Each row comes from the steps of one walk. Every step used is in the known rows, and no mark comes twice. Write the walk behind each row, first mark first.
In the rows, 128 means zero.
Known rows:
napumuv sobid segob legob dute: [120 133 121 126 113 135  73 119 135 137 101  90 125 116 131 122 138 136
 136 117 140  94 129]
napumuv sobid rofud legob dute: [126 155 118 126 126 136  99 135 133 140 144 140 107 128 134 107 130 134
 138 126 136 152 124]
dute legob napumuv sobid rofud: [116  72 118 125 123 112  76 121 122  70 157 142 116 141 134 111 135 135
 139 140 148 176 122]
gife sobid rofud legob: [135 173 116 123 135 114 124 140 131 140 154 198 114 120 136 134 114 108
 125 153 130 163 116]
sobid rofud: [131 150 117 126 139 102 108 142 129 129 147 115 123 131 128 136 129 156
 132 136 134 109 125]
gife sobid rofud legob napumuv: [130 129 127 123 134 109 118 132 135 120 173 212 125 125 145 133 111 101
 119 165 145 172 112]
segob legob dute sobid rofud: [130 163 128 122 144 147 112 143 130 155 128  93  98 124 130 141 132 175
 137 121 136  53 177]
sobid napumuv: [125 115 131 131 126 124 107 131 125 111 119 133 136 130 131 127 129 116
 127 124 131 183  97]
legob rofud sobid segob: [141 134 120 133 126 118 195 123 128 136 112 132 163 134 115 145 131 130
 120 121  94  47 127]
gife sobid: [132 145 137 121 119 118 106 132 129 138 145 196 126 129 130 135 115 118
 119 140 129 130 117]
dute sobid segob legob: [125 135 121 132 127 136 113 123 127 155 104  61 128 112 128 132 133 140
 131 123 133  91 133]
gife sobid segob: [132 135 121 124 107 113  91 122 131 149 130 160 134 120 129 140 120 111
 115 143 123 102 107]
legob dute sobid gife: [126 123 145 124  99 166 107 134 133 171 145  77  80 134 120 114 130 134
 120 116 118  71 157]
dute legob rofud sobid segob: [138 110 116 131 134 129 203 114 118 118 102 148 153 139 108 134 132 107
 122 119  89 113 147]
legob dute sobid rofud: [132 149 131 125 129 146 106 142 128 168 145 105 100 137 126 128 132 175
 130 118 128  53 163]
rofud sobid napumuv: [128 120 138 134 131 129 140 132 121  90 129 172 142 134 130 136 125 107
 121 116 121 120 113]
segob legob napumuv sobid rofud: [117 108 120 125 132 101  71 130 135  73 148 117 123 123 145 135 134 156
 145 146 161 108 118]
segob legob: [125 148 132 126 146 117 129 132 129 121 119 115 132 119 130 136 126 134
 133 130 145 161 133]
dute sobid rofud: [131 146 122 129 130 125 107 142 126 148 147  92 109 132 128 129 131 169
 134 126 129  72 135]
legob dute: [130 139 143 125 130 138 119 132 129 154 135 135 127 138 124 120 126 140
 122 120 135 142 147]
dute legob: [126 109 129 126 138 127 133 122 115 116 127 140 127 138 118 112 127 115
 127 126 132 226 142]
sobid segob: [128 127 121 132 120 110 109 122 128 146 121  89 144 125 124 128 131 127
 121 131 130 132 108]
rofud legob dute sobid segob: [129 139 130 134 121 164 137 121 127 197 119  93 122 122 127 103 129 112
 117 115 127 153 136]
legob rofud sobid napumuv: [138 121 134 132 133 131 191 131 125 100 109 174 153 140 122 143 128 117
 127 114  94  96 115]

Which walk is each row?
[119 128 112 130 114 115  75 119 132 118 105  83 130 111 132 125 138 134
 140 126 140 116 103] -> napumuv sobid segob legob
[123 104 136 132 138 113 140 115 129  88 133 130 158 120 138 150 125 114
 117 138 146  88 138] -> rofud sobid segob legob napumuv
[135 141 112 128 136 114 168 123 133 145  87  87 156 117 119 148 134 138
 133 130 112 108 126] -> sobid segob legob rofud
[129 127 133 131 110 155 104 123 127 187 120  82 122 130 122 120 133 144
 118 110 124  74 144] -> legob dute sobid segob
[135 147 126 124 147 118 182 132 133 133 100 120 147 126 121 141 129 146
 139 128 117 138 138] -> segob legob rofud
[113  48 120 131 105 120  73 101 122  89 131 119 136 133 130 103 136 105
 128 134 144 195 107] -> dute legob napumuv sobid segob
[136 144 132 123 129 131 203 134 135 108 119 120 117 126 117 151 128 120
 131 129  95  43 153] -> segob legob rofud sobid gife
[129 147 146 130 132 170 149 131 126 186 134 130 113 130 128  99 123 120
 122 111 131 177 148] -> rofud legob dute sobid
[125 140 113 127 118 105  73 138 131 111 146 113 112 130 132 123 135 161
 145 131 135  96 104] -> napumuv sobid rofud
[128 123 133 124 112 128  91 132 127 114 127 200 125 126 135 138 117  98
 120 136 124 150  96] -> gife sobid napumuv
[134 134 131 130 147 132 197 132 126  87  91 164 151 127 126 155 128 119
 134 116 103  98 131] -> segob legob rofud sobid napumuv
[116  93 137 134 120 124 110 119 132 104 155 154 136 129 143  90 124 100
 131 137 157 240  87] -> rofud legob napumuv sobid
[126 141 117 129 135 112 114 122 130 135 104  82 141 113 128 140 132 129
 129 134 139 130 122] -> sobid segob legob
[135  95 130 130 138 142 203 123 113  83  98 188 144 145 114 135 129  98
 129 112  90 163 135] -> dute legob rofud sobid napumuv
[126 145 125 125 134 132 110 122 133 154 103  91 135 117 127 138 132 134
 123 124 137 114 150] -> sobid segob legob dute
[131 165 113 129 148 111 141 140 129 139 145 131 126 124 132 124 124 125
 131 141 135 190 117] -> sobid rofud legob
[125 121 136 128 100 145 111 134 130 153 147  66  89 128 121 116 131 128
 125 125 119  91 129] -> dute sobid gife
[122 123 142 126 131 169 110 133 125 137  98 111 110 123 133 130 131 135
 132 106 134 119 149] -> segob legob dute sobid napumuv
[123 105 143 133 139 121 147 121 130 121 155 151 148 130 139 107 118  97
 118 143 155 252 108] -> rofud legob napumuv
[139 155 134 127 152 124 213 133 129 110 109 158 149 130 121 148 125 137
 133 122 109  74 155] -> segob legob rofud sobid
[114  57 134 128 116 126  90 110 120  77 145 154 125 142 132  97 131 113
 132 130 149 225 117] -> dute legob napumuv sobid
[139 132 134 126 113 130 195 134 133 122 137 129 121 139 113 138 127 120
 122 127  88  44 138] -> legob rofud sobid gife
[126 118 130 133 139 130 136 132 128 135 166 121 121 129 140 114 123 131
 127 142 148 164 125] -> dute sobid rofud legob napumuv
